Each row comes from the steps of one walk. Every step used is in the known rows, and no mark comes twice. Write the walk behind each row, first mark first.
In the rows, 128 means zero.
Known rows
rami/gamimos/sapof/gadu/tudoza: [145  30 119 187 135 115 112 140 157 134 185  90 135 155 114  61 186 177
 149 112 146 120 168]
tudoza/zamin: [154 116 164 104 151 124 147 105 131 133  86 191 102  95 149 145 116 137
 162 111 132 136  88]
sapof/gadu: [134  74 124 109 112 157 122 112 122 117 145 131 115 131 143 138 140 180
 131 111 149 123 150]
nimer/gadu/tudoza/kotenez: [163 158  95 127 113  92 148 111 135 135 156  64 154 127 139 146 104 116
 170 134 124  94 103]
sapof/gadu/tudoza/gamimos: [107  71 118 122  71 137 127 106 139 135 145  86 115 177 159  99 137 155
 144 155 103  91 134]
zamin/rami/gamimos/sapof/gadu: [106  70 133 168 149 151 112 159 151  96 170 152 137 117  88 100 142 164
  88  95 145 172 180]
gadu/tudoza/zamin/rami/gamimos: [146 105 154 141 135 117 142 114 149 109 137 157 117 110 100  86 101  99
 150 165 104 163 108]
zamin/nimer/zazif/tudoza/kotenez: [ 85 234 109  95 155 121 119 173  59 140  73 149 134 112 106 180 102  71
  87 130 155 133 124]
zazif/tudoza: [142 129 126  94  99 118 119 131  98 130  96 143 114 128 128 177 150 122
 113 116 135 174 122]
rami/gamimos/sapof/gadu: [133  28 134 178 149 125 113 145 141 124 163 128 127 138 113  89 184 183
 130  81 159 125 165]
tudoza/gamimos/sapof/gadu: [ 86  74 125 148 111 136 124 149 147 151 121 117 126 162 179 121 154 194
 119  81 122 103 141]
rami/zamin/nimer/zazif: [122 193 142 107 146 150 113  90  91 137 111 158 132 142 134 183  94  87
  78 140 132 108 131]
rami/gamimos: [169  55 160 151 154 116 130 105 107 115 135 172 133 109 106 130 128 118
 130 124 155 125 115]
gadu/tudoza/zamin/rami/gamimos/sapof: [137 103 139 170 152 107 136 138 171 124 142 140 132 122 106  66 121 128
 145 128 111 167 125]
gadu/tudoza/kotenez: [158 157  95 136 131  98 125 107 110 152 149 131 154 122 142 112  90 129
 186 129 139 104 121]
gamimos/sapof/gadu/tudoza/zamin/nimer: [114 127 103 146 114 145 111 156 155 132 149  96 135 136 159  73 185 184
 175  97 122 120 162]
zamin/rami/gamimos/sapof/gadu/tudoza: [113  67 113 174 128 137 110 157 163 103 193 113 144 135  89  67 144 160
 109 123 134 165 186]
zamin/rami/gamimos: [137  90 153 142 154 140 125 122 120  88 145 196 144  95  78 128  91 107
  96 131 142 175 138]
gamimos/sapof/gadu: [127  73 109 148 121 144 113 146 153 142 161 118 136 145 153 118 173 227
 128  67 162 126 177]
rami/zamin: [163 132 149 119 129 137 116  57 118 137 129 167 112 139 156 164 110 129
 124 115 117 121 128]
zamin/nimer/zazif/tudoza: [100 197 116  87 128 138 118 160  79 128  82 136 141 117 100 189 128  81
  60 148 154 146 127]
rami/gamimos/sapof: [153  55 142 179 169 107 123 136 138 132 145 155 153 122 114 109 158 161
 133  82 165 128 134]
nimer/gadu/tudoza/zamin/rami/gamimos: [156 108 144 142 125 108 161 116 172  93 145  95 118 112  98 118 118  82
 137 168  96 144  92]
rami/zamin/nimer/gadu/tudoza/kotenez: [145 233 110 127 123 131 117  76 111 123 142  91 144 129 157 153 110  59
 161 126  88  79 132]

Write each row's walk
[106 105 111 147 116 141 124 154 182 127 164 104 121 139 139  77 149 201
 134 102 120 163 170] | gamimos/sapof/gadu/tudoza/zamin/rami
[149  75 108 121  85 141 118 104 136 126 173  89 126 156 145 105 144 175
 148 146 131 111 158] | sapof/gadu/tudoza
[133  75  87 151 101 127 112 143 167 144 187  77 144 166 155  84 175 220
 144 102 145 124 176] | gamimos/sapof/gadu/tudoza
[117  70 146 135 121 142 132 120 151  97 153 130  86 125 104  71 133 119
 144 158 105 146 144] | sapof/gadu/tudoza/zamin/rami/gamimos
[143 218  89 120 119 129 126 126 108 112 146  83 179 101 140 142 117  79
 174 133 123  88 116] | zamin/nimer/gadu/tudoza/kotenez
[126 194 129 121  90 140 126  73 127 119 127  82 138 156 173 155 124  61
 135 153  58  77 112] | rami/zamin/nimer/gadu/tudoza/gamimos
[ 89 133 166 113 163 102 150 170 114 125  65 173  66 122  55 163 103  69
  34 159 130 194 105] | nimer/zazif/tudoza/zamin/rami/gamimos
[123 125 123 108 102 160 119 118 129 110 135 112 108 125 149  89 156 134
 183 142 111 112 139] | sapof/gadu/tudoza/zamin/nimer
[133 172 131 114 136 120 141 125 119 141 107 124 134 127 127 121 105 102
 132 169 127 111  93] | gadu/tudoza/zamin/nimer/zazif
[110 144 152  89 140  98 154 153 109 158  53 154  69 133 104 180 112 104
  62 145 138 161  90] | nimer/zazif/tudoza/zamin
[122 101 109 161  93  95 129 130 157 165 141  90 162 173 171  96 134 171
 148 131 109 102 115] | gadu/tudoza/gamimos/sapof
[159 182  99 111  93 140 128 117 127 101 155  70 184 109 140 147 137 101
 152 154 120 101 120] | zamin/nimer/gadu/tudoza
[137 173 159 100 155 152 129 119 103 110  77 195 128  73 149 142 125 106
 175 115 129 129  95] | tudoza/zamin/nimer
[112 183 157  97 170 139 144 136  99 135  68 179 118  89 122 159 102  98
 113 137 144 117  89] | tudoza/zamin/nimer/zazif
[119 180 129 105 148 146 125 139  90 129 107 154 162 111 118 176 101 115
  81 139 167 109 118] | zamin/nimer/zazif
[139 181 150  97 143 147 150 123 130 100  88 142 127  72 144 163 135  93
 164 114 117 114  85] | tudoza/zamin/nimer/gadu
[137 100 122 130  86 111 138 100 135 150 125 111 146 159 161 117 103 128
 149 164 100 101  98] | gadu/tudoza/gamimos
[101  76 164 155 169 142 130 159 161 103 123 176  92 100 103  90 143 149
 122  93 124 170 149] | tudoza/zamin/rami/gamimos/sapof/gadu
[ 87 169 151  88 142 113 152 165 115 135  65 164  79 123  85 184  87  95
  34 155 131 193 105] | nimer/zazif/tudoza/zamin/rami
[119 117  79 164 124 116 109 155 147 159 175  88 143 151 155  78 150 200
 170  81 142 109 175] | gamimos/sapof/gadu/tudoza/kotenez
[160 200 119 118  99 145 116  64 130 109 154  78 148 141 154 158 132  78
 143 146  89  98 128] | rami/zamin/nimer/gadu/tudoza
[ 78 130 140  98 117  99 148 155 100 165  59 124  97 169 116 189 107  97
  34 156 127 139  93] | nimer/zazif/tudoza/gamimos
[151 164 130 117 120 133 128 110 124 123 113 137 144 108 148 104 125 104
 193 148 111 118 101] | gadu/tudoza/zamin/nimer
[103 180 116 103 149  90 136 162  82 167  80 143 102 134 102 186  87  98
  66 126 161 144 110] | nimer/zazif/tudoza/kotenez
